In the rows, zero is written as 128.
Known rows, with every way that one mark hangs from another:
zeru(rudu(karu mizos torad)): [134 146 135 125 116 221 131 139 124 104 153 124 131 152  96 102 114 109
 213 141 145 113 141 118 154 149 153 123  57 113 132 104 105 109  80 102
  97 175 104 103  55]
rudu(dima karu zeru): [ 97 111 137 121 125 137  98 118 129  92 136 118 129 148 124 124 136 132
 176 131 140  93 142 125 128 130 186 113  65 108 140 110  98 115 143  92
  77 196  95  40 104]
bubidap(rudu zubu(zotamib)): [ 78 123 136 143 108 151  59 183 153 125 124 161 123 136 153 106 128 160
 125 111 125 104 132 174 139 134 117 129  78 115 108 132 112 101 169 113
 131 138 138 105 102]
dima(rudu): [119 132 133 155 130  93  99 145 143 133 130 146 132 137 135 108 136 158
 148 136 122 129 122 126 113 120 131 124 111 126 120 122 123 114 153 122
 135 147 112 129 139]
mizos(rudu(bubidap dima(nidek zubu) karu)): [120  94 150 122 124 115 107 160 132  76 135 142 137 161 121 102 109 148
 171 136 123  68 119 108 124 132 193 122  43 121 120 112  69 119 154 132
 107 175 135  55 178]
podem(rudu(zeru)): [ 89 133 127 146 119 105 111 152 125  98 151 140 123 109 148 103 122 163
 151 106 147 160 147 138 103 127 131 115  98 131 124 144 122 112 119  97
 122 140 102 122 118]
bubidap(zubu(karu)): [ 93 111 145 142 113 112 121 153 152  79 131 142 124 156 150 133 121 158
 110 123 141 119 150 144 138 129 169 140 107 127 125 129 117 109 152 129
 132 127 126 158 121]
zotamib(zubu(bubidap(rudu(karu)) dima(nidek))): [113 124 140 156  86 154 108 185 147  70 132 108 145 135 125 135 141 157
 129 126 141 125 155 146 153 148 130 133  93 131 101  81  91 143 149 100
 110 127 133  88 136]
podem(rudu): [ 98 134 128 147 122 116 120 161 125 118 141 139 114 107 141 106 128 143
 127 109 142 141 132 133  99 128 123 121 112 139 119 143 126 121 121 115
 146 130 122 142 133]
zotamib(zubu(bubidap(rudu) bulev dima)): [100 121 131 164  74 189  99 169 163  93 151 119 161 147 146 169 182 170
 148 112 132  96 149 148 144 168 130 128 136 139 102  98  81 142 133 112
 124 108 138  92 125]
karu(zubu): [104 127 135 141 131 178 152 151 129 125 129 117 131 110 131  79 127 139
 121 122 145 128 134 127 119 120 149 144 111 140 122 129 121 134 144 122
 143 126 121 116 171]
rudu(karu mizos zeru): [136 126 144 115 117 100 113 138 106  71 157 127 124 161 131 126 116 141
 200 133 141 145 159 130 152 160 149 114  70 104 140  99 127 114 102  77
  48 179  96 107  50]
zotamib(zubu(bulev dima karu(rudu))): [ 82 144 136 168  74 187 116 174 171  59 157 113 156 136 150 152 170 175
 164 125 142  98 149 138 152 150 176 153 133 142 115 100  82 146 133 112
 157 121 103 140 144]
bulev(zubu(bubidap(rudu) karu zotamib)): [ 82 145 164 157 102 229  89 191 175  45 115 123 137 151 133 150 144 148
 144 133 149 140 140 134 119 169 125 101  94 128 114  94  55 124 160  90
 118 139 129 146 119]
zeru(rudu(dima(nidek) karu)): [127 121 131 133 125 178 138 144 150 101 142 124 130 129  91  98 113 116
 172 140 133  90 126 112 125 116 161 128  50 119 124 123  82 107 131 126
 118 174 118  67 146]
karu(rudu(bubidap) zubu(dima(nidek) zotamib)): [ 55 175 144 169 118 154 148 196 128  50 120  99 161 114 119  85 111 159
 146 124 135 186 123 156 126 111 165 149  74 135 104  99  85 137 176 110
 130 122 114  54 202]
torad(rudu(dima karu)): [ 80 131 131 122 136 187 115 105 138 117 123 144 124 156 130 134  98 140
 154 135 134  97 111 121 136 109 158 128  88 132 127 110 100 123 126 105
 142 166 101  91 129]
rudu(bubidap karu mizos): [143 129 156 129 117 106 143 141 104  82 164 109 125 189 113 150 119 126
 180 138 118 153 139 122 148 161 160 114  86 118 132  90 132 115  93 112
  53 172 125  82  70]
karu(zubu(dima)): [ 88 145 132 151 128 158 150 151 143 111 117 105 138 115 134  99 145 131
 117 119 154 143 127 131 114 123 141 144 118 137 121 111 104 151 168 118
 138 116 122 118 174]
bulev(zubu(bubidap zotamib)): [103 132 150 149 120 246 120 162 137  78 118 125 137 134 129 142 142 129
 121 132 147 164 136 136  96 168 116  98  98 138 121  93  76 134 156  96
 108 125 130 125 137]
nidek(dima(zubu(bubidap(rudu)))): [110 113 140 144 121 113 122 175 122 135 120 111 139 161 122 135 118 142
 120 125 115  98 149 138 129 146 139 124  98 141  96 122  78 133 156 116
 135 115 129  89 133]
bubidap(rudu(dima karu mizos torad zeru)): [ 82 123 140 104 114 153  51 169 157 104 125 110 133 154 117 114 131 128
 235 124 136  44 139 133 150 155 172 103  33  98 133 116  93 106 131  69
  60 212 111  30  37]
dima(zubu(bulev karu zotamib)): [114 123 149 140  90 180 111 178 165 109 140 177 143 131 161 121 129 182
 124 134 146 113 118 139 114 174 164 139 139 128 127 100  81 125 155 102
 145 131 142 159 121]
zubu(karu): [109 142 146 134 114 117 126 141 156  79 128 128 130 146 134 139 124 142
 138 138 139 131 134 122 144 132 156 137 137 123 131 121 107 126 129 123
 131 137 121 170 114]
bubidap(rudu zubu(dima(nidek) karu)): [ 82 119 141 151  97  62  80 205 199  57 109 126 128 146 144 137 119 174
 130 114 142 102 139 154 144 130 142 139  81 115 105 132  85 105 199 124
 130 128 143 145 140]
zeru(rudu(karu)): [148 138 129 148 118 194 136 116 121 108 160 129 124 146 106 111 125 127
 174 138 136 127 138 115 147 118 135 130  82 115 123 114 104 108  98 130
 129 158 100 110 116]
bubidap(rudu(karu mizos torad zeru)): [114 129 139 113 105 152  56 165 135 100 136 117 129 153 122 115 119 146
 228 124 140  86 147 136 167 160 141 109  50  96 128 113 110 102 114  75
  65 194 105  74  31]
bulev(zubu(bubidap(rudu(mizos zeru)) zotamib)): [ 92 137 154 144 114 210  90 188 155  63 125 124 141 148 134 138 138 142
 166 124 141 147 148 144 112 178 111  86  71 125 116  98  75 120 149  72
  79 139 124 107 102]
mizos(rudu(dima(zubu) karu zeru)): [100 101 140 114 125 124  81 131 127  81 134 160 134 161 144  97 129 151
 196 129 141  55 138 114 135 129 186 117  47 108 130 110  70 122 144 104
 109 182  98  74 145]
zeru(rudu(karu mizos)): [144 146 137 133 120 163 145 136 126  97 165 135 123 160 104 113 123 115
 197 138 134 129 145 117 153 137 137 125  70 116 126 107 112 112  84 113
 101 161 106 118  84]
zotamib(zubu(bubidap(rudu))): [107 126 139 148  98 184 108 163 140 106 146 125 144 142 134 130 147 153
 131 121 124 106 163 144 157 137 135 127 113 138 105 106 117 134 115 108
 127 119 127  89 120]
zotamib(zubu(bubidap)): [113 125 140 145 103 194 138 147 123 102 148 127 146 138 134 131 142 145
 114 127 132 134 163 142 145 142 146 131 125 146 113  97 122 143 108 109
 124 114 126 101 127]
torad(rudu): [ 98 144 124 126 136 167 133 105 135 126 126 151 132 142 139 132  84 155
 139 129 129 143 115 127 141 107 121 133 127 139 121 126 122 123 113 117
 158 121 107 140 134]
bulev(zubu(bubidap dima)): [108 125 140 160 121 178 137 147 154  62 107  94 140 149 124 177 162 124
 123 124 153 152 142 121  94 159 119  98 110 140 119  90  74 147 169 110
 109 108 129 131 163]

Rows:
[ 91 106 139 121 115 212  73 197 159 122 107  98 129 109 103  71 117 138
 174 125 146  34 117 123 132 133 171 129  31 116 118 129  77 111 172 100
 115 194 135  36 133]	bubidap(rudu(dima(nidek) karu(zubu) torad))
[ 89 143 165 152 108 233 119 174 160  39 117 125 139 148 133 152 140 140
 126 139 155 167 141 130 108 172 138 105 106 134 123  86  58 135 153  91
 113 132 125 161 124]	bulev(zubu(bubidap karu zotamib))
[ 76 119 149 127 111 153  83 142 136  40 142 138 158 179 144 117 106 171
 210 122 136 117 149 134 157 136 191 122  62 111 128 134  77 100 116 125
  94 163 100  89  95]	mizos(rudu(bubidap(zubu(karu)) torad zeru))
[134 127 156 128 115  89 131 132 108  55 176 111 136 190 121 146 110 148
 211 135 124 179 157 130 153 159 169 106  70 108 137  94 130 102  93  92
  22 184 100  59  51]	rudu(bubidap karu mizos zeru)
[ 55 187 138 145 115 139  68 173 155  92 108 149 157 136 146 108 136 144
 183 137 149 176 113 162 113 167 129 119  90 107 131  73  87 136 170  65
  78 165 105 108  50]	zubu(dima(rudu(mizos torad zeru)) zotamib)
[124 128 143 104 111 174  96 141 105  80 142 116 134 152 119 111 111 135
 219 135 156 125 153 132 157 173 167 112  56 102 147  94 116 113  98  66
  41 197  93  84  13]	rudu(karu mizos torad zeru)
[136 107 152 154 114  46 121 211 185  92 120 166 134 117 137  80  84 204
 122 150 144 123 124 118 102 128 171 141  89 133 116 112  98 108 201 107
 146 144 134 166 190]	dima(nidek rudu zubu(karu))
[ 93 139 138 137 135 137 103 187 128 139 124 104 140 151 114 106 123 126
 176 139 117 102 131 129 118 157 145 126  74 138 114 127  88 127 149 106
 112 160 105 109  74]	nidek(dima(rudu(mizos torad)))
[ 82 145 142 127 111 252  72 154 109  80 115 137 139 133 135  72 134 134
 187 131 165  99 115 125 147 148 152 139  59 110 123  90  59 145 141 107
 128 173 104 113 111]	mizos(rudu(karu(zubu(dima zotamib)) torad))
[100 109 144 129 132 150 146 137 145 103 130 143 135 159 122 123  61 167
 138 139 127 115 108 118 119 113 187 127  71 140 121 104  95 110 146 108
 125 162 123  54 168]	torad(rudu(bubidap dima(nidek zubu) karu))
[ 84 150 130 112 135 202 135 146 164 120 133 121 147 143  95 104 124  86
 207 133 129  72 130 121 126 138 177 117  61 124 135 126  97 117 104 106
 102 165 122  68  81]	zeru(rudu(dima mizos torad))
[ 85 143 144 143 121  67 136 167 128  71 171 129 133 146 141 120 111 157
 182 108 129 187 152 140 107 147 150 103  86 133 125 136 132 103  95  91
  72 147 112  92  87]	podem(rudu(bubidap mizos zeru))
[ 69 155 153 140 115 184 113 190 132  94 123 136 146 136 136  90 128 145
 140 119 139 149 139 160 133 150 128 127  92 126 106 101  93 132 140  89
 106 127 139  88 114]	karu(zubu(bubidap(rudu(mizos)) zotamib))
[122  92 142 111 125 124  95 163 136  88 118 157 128 138 128  86 114 140
 164 136 139  42 118 109 124 132 174 128  44 119 122 114  68 129 160 121
 130 172 132  95 178]	mizos(rudu(dima(nidek zubu) karu))
[117  82 124 148 100 110 119 174 161  92 132 134 142 125 150 147 134 173
 111 107 142 110 127 153 108 159 139 139 107 132 117 134  93 113 185 139
 119 105 155 132 160]	bubidap(zubu(bulev dima(nidek)))
[ 64 118 142 104 122 157  73 147 158  76 111 153 154 149 142  92 120 149
 207 130 147  46 135 116 132 136 208 120  59 112 136 125  58 125 145  98
 119 175 105  85 121]	mizos(rudu(dima(zubu(karu)) torad zeru))
[ 81 117 128 153  96 169  95 166 150 103 130 156 144 134 164 146 155 163
 112 109 144 129 119 173 107 170 132 137 118 124 119 108  85 124 179 121
 121 115 145 128 115]	bubidap(zubu(bulev dima zotamib))
[112 121 124 156  88 210 123 157 162 120 157 120 150 118 150 143 176 156
 134 120 139 102 135 137 126 164 140 144 143 145 119 103 101 150 139 117
 139 118 128 123 136]	zotamib(zubu(bulev dima))
[ 59 137 142 149 114 122 124 188 136  81 142 119 132 147 137 122 120 143
 157 103 144 155 140 152 100 158 166 112  74 137 123 122 122 113 126  99
  91 141 134  96  78]	podem(rudu(bubidap(zubu(dima)) mizos torad))
[ 79 160 152 159 110 229 113 181 189  54 108 114 131 128 140 147 155 127
 130 140 165 161 119 127  96 167 131 118 110 132 130  82  59 148 187  92
 128 140 114 180 134]	bulev(zubu(dima karu zotamib))
[114 131 144 135 117 130  74 157 123  96 142 136 136 155 127  96 120 163
 221 141 146 125 142 127 134 158 163 112  52 106 136  94 113 103 131  73
  66 202  86  97  50]	dima(rudu(karu mizos torad zeru))
[117 128 157 153 109  86 101 227 182  89 115 186 137 108 145  61  82 204
 114 153 145 145 111 138  98 141 162 142  86 128 116  96  84 112 208  88
 141 153 137 165 165]	dima(nidek rudu zubu(karu zotamib))
[ 60  97 146 114 118 174 119 173 163 104 142 109 159 178 122 148 132 126
 189 115 117  56 127 144 107 181 225 109  64 134 138 128 100 102 134 112
  57 169 159  16  69]	rudu(bubidap(zubu(bulev)) dima mizos torad)
[ 68 124 135 153  99 216 119 156 103  56 144 102 181 133 128 107 128 193
 204 104 151 112 166 146 143 138 192 128  76 134 112 126  73 115 118  96
 117 123  92  35 150]	karu(rudu(torad zeru) zubu(bubidap bulev))
[105 116 151 132 126  75 153 158 133  88 156 124 135 184 132 146 113 137
 150 121 111 150 149 148 129 151 167 118  90 133 126 122 147 104 119 124
  68 132 143  91  95]	rudu(bubidap(zubu) mizos)
[ 79 145 158 149  67 185  59 183 169  53 140 156 163 168 152 175 149 188
 166 125 131 122 127 157 153 188 129 120 140 112 106 106  42 113 127 106
 111 131 151 129  67]	zubu(bubidap(rudu) bulev karu zotamib)
[ 79 105 125 137 103 109  61 190 177  85 106 117 143 126 137 115 108 174
 163 105 148  99 143 164 137 139 142 126  50 109 114 136  90  97 194 102
  94 145 127  73 110]	bubidap(rudu(torad zeru) zubu(dima(nidek)))
[ 29 208 152 158  96 170  98 167 156  30 107 111 162 156 127 150 131 140
 170 140 144 180 119 156 149 140 176 137 110 113 124  73  65 141 152  96
 123 148 104 105  86]	zubu(dima karu(rudu(bubidap torad)) zotamib)
[133 141 137 148 112 246 137 119 119 104 161 109 141 162  87 117 113 125
 199 141 133 136 134 112 151 129 168 123  71 115 127 107  98  98  87 130
 106 176 103  53  87]	zeru(rudu(bubidap karu torad))
